What can hang from each mark:
Q421: Q92 Q95 Q318 Q514
Q120: Q92 Q354
Q514: Q740
Q95: Q421
Q354: Q120 Q740
Q740: Q18 Q354 Q514
Q318: Q44
Q92: Q120 Q421
Q18: Q740

Known rows, with every way that one mark hangs from another:
(Q120 (Q92 Q421) Q354): [ 12   1  16   1  -2  -2  -4 -14   3  -8  31  18  22  21   0   5 -21 -21
  10  17  -1  15 -39   1   0  24   3 -11 -20]
(Q92 (Q421 Q95 Q514)): [  5   6  22  -2  -3   1 -15 -13  -2 -14  11  15   7  23  -4   5 -19 -28
  17   6 -17   7 -40   8   1   7  27  -4 -13]
(Q421 Q92 Q318): [  8   0  -7  -7   5   1   4 -21  -2 -10   7  12 -11  33  -2   8 -17 -23
  13   4 -15  16 -13   0  -7  -8  13 -10 -13]
(Q354 (Q120 Q92)): [ 10  -5  13   3   6  -3  -1  -6  -4  -9  14   7   2   9   4  13 -19 -11
   9  16  -7  17 -30   2  -3  11  -5 -10  -4]
(Q354 Q120): [  9  -9  -3   1  10  -4  -3  -7  -1 -10   6  10  -5  11   1  12 -19  -9
   7   9 -14   8 -21  -2  -6  -6   3 -12  -1]
(Q421 (Q318 Q44)): [  2  -2 -21  -8   9   1  -4 -24  -5  -6  10  10 -12  17   2   8 -23 -12
   9  -4 -14  27 -24  -5  -7 -23  16  -5 -14]
(Q120 Q92 (Q354 (Q740 Q18))): [ 18  -9  24  16   1  -2   3  -9  24 -16  28  18  16  21   4  20 -29 -17
   4  24  -5  18 -24 -11   4   9 -19 -11 -14]
(Q18 (Q740 (Q354 (Q120 Q92)) Q514)): [ 16 -17  34  20  14  -7 -14   1  10  -7  17   4   3  21   4  32 -38  -6
   2  25  -9  11 -24  -6   9 -23 -18  -7 -10]
(Q120 (Q92 (Q421 Q95 Q318))): [  3  11  20  -4  -6   4 -10 -23  -1  -9  34  12   3  32   3   3 -17 -27
  16   8  -2  22 -40   6   2  19  10  -4 -25]
(Q514 (Q740 (Q354 Q120))): [ 10 -15  13  13   8  -9 -10  -4   9  -9   3  10 -14  18   4  21 -29  -5
  16  17 -15   8 -20  -2   2 -20  -6 -11  -5]
(Q92 (Q421 Q318)): [  1   5  -4  -3   9   3  -9 -25   1  -5  22  15  -6  28  -2  -1 -17 -19
   8   1  -7  10 -23  -1  -5  -2  17  -7 -22]
(Q514 Q740): [  5  -2   8  -2   7  -1   0  -9  11 -12  -2  11  -6  10  -4  12 -20 -12
  15  12 -14   8 -15  -4   0 -12  10 -14 -12]
(Q18 (Q740 Q354)): [  8 -14  13   6  16  -7  -8  -9  17  -6   2  13 -14  21   0  18 -35 -13
   7  10 -17   9 -12  -9  -3 -35   5 -11 -11]
(Q740 Q18 (Q354 Q120)): [ 12 -18  12  18  14  -9 -10  -4   8 -10   6  15 -14  21   6  18 -31  -2
   6  14 -19   9 -17 -10   0 -18 -13 -11  -3]
(Q92 Q421): [  3  -1   3  -1   9  -1  -4 -15   3  -7  11  17   2  23  -4   1 -15 -14
   6   5 -11   5 -24  -4  -4  -1  21 -12 -17]
(Q120 Q354): [ 13  -6  -6  -4   4  -2  -1 -11   6 -12  14  15   6  13  -2  10 -28 -18
  12  10 -12  10 -24  -4  -5  -4   4 -14  -6]
(Q120 (Q354 Q740)): [ 15 -11  -1   7   2  -2   2 -12  19 -14  19  18  10  21  -1  18 -28 -19
   7  12 -10  10 -21  -7  -4 -10  -2 -12  -8]
(Q421 (Q92 (Q120 Q354)) (Q318 Q44)): [ 18  -1  -5  -4   2  -7   3 -23 -13 -11  21  18   3  32   3  20 -31 -28
  15   6 -10  29 -29  -1   0   0   2  -8 -17]
(Q18 (Q740 Q354 Q514)): [ 11 -15  17  12  17  -4 -14  -4  18  -8   5   9  -5  24  -3  26 -40  -7
   4  14 -18   3 -13 -12   5 -45   1 -10 -13]
(Q92 (Q120 Q354) (Q421 Q95 Q514)): [ 18   8  33   4  -5  -3 -16 -13  -6 -17  25  21  20  24  -2  13 -32 -37
  21  14  -9   8 -47  10   6  24  10  -5 -16]
(Q95 (Q421 (Q92 Q120) Q514)): [ 18   3  28   0   4  -4   1 -12 -16 -16   5  19  -9  34  -4  16 -25 -36
  18   4 -17  16 -25   7   4  13  22  -7 -10]
(Q92 (Q120 Q354) (Q421 Q95)): [ 16   4  24   0  -1  -5  -9 -14  -1 -14  30  23  18  28  -1  13 -30 -30
  18  13  -6   6 -42   2   5  22   5 -12 -19]
(Q354 Q120 (Q740 Q18 Q514)): [ 16 -19  15  26  16  -2  -6  -1  20 -16  15  12  10  22   1  29 -26  -1
  -6  19 -14   2 -15 -16   9 -22 -18 -10  -8]
(Q514 (Q740 Q18 (Q354 (Q120 Q92)))): [ 13 -12  37  23   7 -10  -8  -1  13 -10   9  10  -9  18   9  24 -29  -3
  13  27 -10  17 -22  -6  10  -1 -24 -10 -11]
(Q95 (Q421 (Q514 Q740))): [  9   2  19   0   2   0  -9 -10   3 -14   4  16 -14  17  -3  12 -24 -24
  21   4 -16  13 -23   3   5  -2  22  -6 -11]
(Q95 (Q421 Q514)): [  9   0   8  -3   5   2  -8 -12  -4 -13   7  17 -13  19  -3   6 -24 -25
  15  -2 -18  13 -26   4  -1  -1  26  -5  -6]
(Q92 Q120 Q421): [  8   3  17   2  14  -3  -3 -16  -4  -8  15  18   3  23  -4   6 -21 -21
   8   8  -8   6 -25  -2  -1   8  15 -12 -20]
(Q95 Q421): [  7  -3  -1  -5   9  -1  -1 -13   1 -10  12  18 -15  24  -1   6 -21 -18
  10  -3 -15  14 -21  -4  -3  -4  21 -11 -10]
(Q120 Q92): [  6   1  11  -3   4   2   2 -11   1 -10  10   8   2  11   0   8 -20 -15
  10  13  -9  18 -25   0  -4   5   6 -11 -10]
(Q740 Q18 Q354 Q514): [ 12 -14  18  17  16  -2 -12  -3  16 -13   6  12  -3  26  -2  20 -36  -1
   5  15 -21   4 -14 -16   6 -34  -6 -11 -12]

Rows:
[ 17 -14  31  28  11  -1  -5  -1  17 -15  23   9  16  21   3  29 -25  -4
  -5  26  -8  10 -23 -12  12  -5 -26  -8 -12] -> (Q354 (Q120 Q92) (Q740 Q18 Q514))
[ 16  -7  14   8  -3  -1   3 -11  16 -14  26  14  16  20   2  18 -28 -21
   8  20  -3  19 -30  -3  -1   7  -9 -11 -11] -> (Q120 Q92 (Q354 Q740))
[  5   4   0  -2   2   0 -13 -22  -6 -10  12  15 -20  22   3  12 -26 -22
  21  -5 -14  29 -30   3   5 -14  24   2 -18] -> (Q95 (Q421 (Q318 Q44) (Q514 Q740)))
[  9 -11  22  15  10  -6  -7  -6  21 -12  -1  16 -16  21   1  18 -32  -4
  14  18 -19   9 -11 -12   6 -24  -5 -13 -14] -> (Q514 (Q740 Q18 Q354))
[  8   5   0  -4   5   4 -12 -22  -6 -12  17  14 -21  25  -1   3 -26 -29
  16  -6 -14  19 -25   6  -2  -3  22   0 -11] -> (Q95 (Q421 Q318 Q514))
[ 12 -13  14  20  15   2  -2  -5  25 -17  11  13   8  24  -4  24 -26  -4
  -4  16 -16   2 -11 -18   8 -27  -7 -11 -15] -> (Q354 (Q740 Q18 Q514))
[ 22 -11  29  23   3   1  -3  -4  25 -18  31  15  26  23   1  28 -33 -12
   0  27  -7  12 -25 -14  11  -2 -25 -10 -17] -> (Q120 Q92 (Q354 (Q740 Q18 Q514)))
[  4  16  29  -2  -9   6 -18 -22  -7 -12  28  10   6  28   1   2 -20 -34
  20   9  -5  22 -46  14   3  21  15   2 -21] -> (Q120 (Q92 (Q421 Q95 Q318 Q514)))
[ 11   4   5  -5   0   2  -5 -21 -11 -13  13  17 -17  40  -1   8 -21 -34
  19  -4 -17  22 -22   9  -1   3  25  -2 -12] -> (Q95 (Q421 Q92 Q318 Q514))
[ 12  10  17   3  -7   3 -16 -23  -5 -10  38  14  15  22   0   3 -26 -32
  16  14   0  20 -43  11  -1  24   3  -1 -22] -> (Q120 (Q92 (Q421 Q318 Q514)) Q354)
[ 16 -20  17  23  17  -6 -15   1  10 -12  10  11  -3  24   3  26 -34   4
   2  18 -20   3 -18 -13   8 -28 -18  -9  -6] -> (Q740 Q18 (Q354 Q120) Q514)
[  2   8   5  -6   0   2 -12 -24   2  -9  25  15  -3  34   0   2 -18 -25
  15   1  -9  12 -33   3  -1   3  18  -6 -22] -> (Q92 (Q421 Q95 Q318))
[ 10  10  18  -3 -12   1 -12 -22   2 -11  46  16  16  33   4   6 -25 -31
  19  13   2  22 -47   7   4  27   0  -6 -24] -> (Q120 (Q92 (Q421 Q95 Q318)) Q354)
[  7   5  25  -2  -5   1 -11  -7   6 -18  -4   9  -2  10  -3  15 -25 -24
  27  12 -19   9 -31   7   6  -5  16  -7  -8] -> (Q421 Q95 (Q514 Q740))
[ 16   3  24   1   6  -2   2 -11 -13 -16  -5  12   0  22  -6  16 -24 -31
  17  12 -18  12 -22   6  -1   5  15  -9  -7] -> (Q421 (Q92 Q120) Q514)
[ 14   5  26   4  -6   0 -12 -13  -3 -11  27  17  23  16  -2   5 -24 -28
  14  18  -4  15 -44   9   1  26   7  -6 -16] -> (Q120 (Q92 (Q421 Q514)) Q354)
[ 20 -15  13  21   9   0  -5  -5  28 -18  23  18  20  25  -3  28 -33 -10
  -1  20 -13   2 -16 -18   8 -19 -17 -12 -14] -> (Q120 (Q354 (Q740 Q18 Q514)))
[ 11   3  19  -6  -7   0  -4  -9  -6 -18  -6  12   1  27  -3  14 -20 -31
  22   8 -24  14 -31  10   0   1  23  -7  -4] -> (Q421 Q92 Q95 Q514)
[  1   9  10  -6  -5   1 -11 -25  -9  -5  31  12   6  32   7   6 -18 -21
  15   3  -5  33 -50   4   3   9  18  -2 -26] -> (Q120 (Q92 (Q421 Q95 (Q318 Q44))))
[ 11   4   6  -8   0  -4   1 -23 -16 -12  11  13  -7  37   4  20 -25 -30
  20   1 -15  31 -33   3   3  -5  14  -6 -17] -> (Q421 (Q92 Q120) Q95 (Q318 Q44))
[  9   0  -5  -6   1  -1  -5 -24 -18 -10  11  17 -17  39   3  11 -22 -29
  17 -10 -20  33 -32   6   0  -8  31   1 -14] -> (Q95 (Q421 Q92 (Q318 Q44) Q514))
[ 26  -9  21   9   1  -8   9 -13   5 -16  26  28   4  48   0  26 -30 -35
  12   9  -8  17 -24  -2   6  13   2 -12 -16] -> (Q95 (Q421 (Q92 (Q120 (Q354 Q740)))))
[ 16   8  19  -1   4  -1  -3 -22 -17 -14  15  18 -17  40  -2  13 -26 -40
  20  -1 -13  22 -23  10   3  12  19  -2 -15] -> (Q95 (Q421 (Q92 Q120) Q318 Q514))
[ 14   8  16  -1   6   1  -1 -20 -14 -15   5  11  -8  28  -4  14 -26 -35
  18   8 -14  17 -20   9  -2   2  12  -4 -12] -> (Q421 (Q92 Q120) Q318 Q514)
[ 18  -5  20  14   6  -5  -1 -16  11 -12  32  25  19  32  -2  17 -29 -25
   5  16  -2   6 -30  -6   2  10  -1 -11 -22] -> (Q92 (Q120 (Q354 Q740)) Q421)
[  7   1  38  10  -6  -4 -22 -10   7 -12   6  16  -3  30   0  14 -29 -23
  26  14 -17   7 -39   8   9  -8  19  -4 -18] -> (Q92 (Q421 Q95 (Q514 (Q740 Q354))))
[  9  -8  35  18   3 -10 -13  -7   4  -5  20  12   0  27   6  16 -23  -9
  14  24  -4  13 -35   3   8   8  -6 -10 -18] -> (Q514 (Q740 (Q354 (Q120 (Q92 Q421)))))
[ 12 -11  29  14   3  -8  -8  -3   6  -8   9   6  -8  16   7  22 -28  -8
  17  23  -8  18 -29   2   5  -2 -14 -10  -9] -> (Q514 (Q740 (Q354 (Q120 Q92))))
[ 25 -11  27  25  12  -2  -3  -5  21 -20  26  19  21  24  -3  32 -40 -14
   1  23  -9   3 -18 -17  12  -9 -24 -11 -17] -> (Q92 (Q120 (Q354 (Q740 Q18 Q514))))
[ 24  -9  17  17   9   0  -3  -7  13 -18  26  15  23  24  -5  30 -38 -19
   5  19  -7   3 -23  -9   7 -10 -13 -11 -13] -> (Q92 (Q120 (Q354 (Q740 Q514))))
[ 12 -11  17  13   5  -2   2  -8   8 -11  19   9   6  17   5  20 -20 -13
   3  18  -4  18 -28  -1  -1   6 -10  -8  -5] -> (Q354 (Q120 Q92) Q740)
[ 16   6  33  -2  -2  -2  -1 -10 -12 -20  -2  13   3  27  -3  19 -24 -37
  23  12 -20  14 -32  10   4   9  18  -7  -6] -> (Q421 (Q92 Q120) Q95 Q514)
[  7   4  23   5  -6   1 -21 -16   7 -15   7   8 -19  25   2  16 -36 -25
  31  10 -17  17 -30   9   6 -19   8   0 -13] -> (Q421 Q95 Q318 (Q514 (Q740 Q354)))
[ 16  -1  19  -3   8  -6   8 -12 -10 -13   9  21 -12  39  -2  16 -22 -29
  14   2 -14  16 -20   0   3  11  18 -13 -13] -> (Q95 (Q421 (Q92 Q120)))
[ 14  10  26   3   3   0  -3 -19  -7 -16   1  10 -10  26  -4  19 -26 -33
  25  14 -13  15 -17   8   5   2   8  -5 -17] -> (Q421 (Q92 Q120) Q318 (Q514 Q740))
[ 22   6  15   0  -2  -1  -4 -20 -12 -17  18  15   4  27  -3  17 -33 -39
  21  12 -10  16 -26   9  -1  12   0  -5 -12] -> (Q421 (Q92 (Q120 Q354)) Q318 Q514)
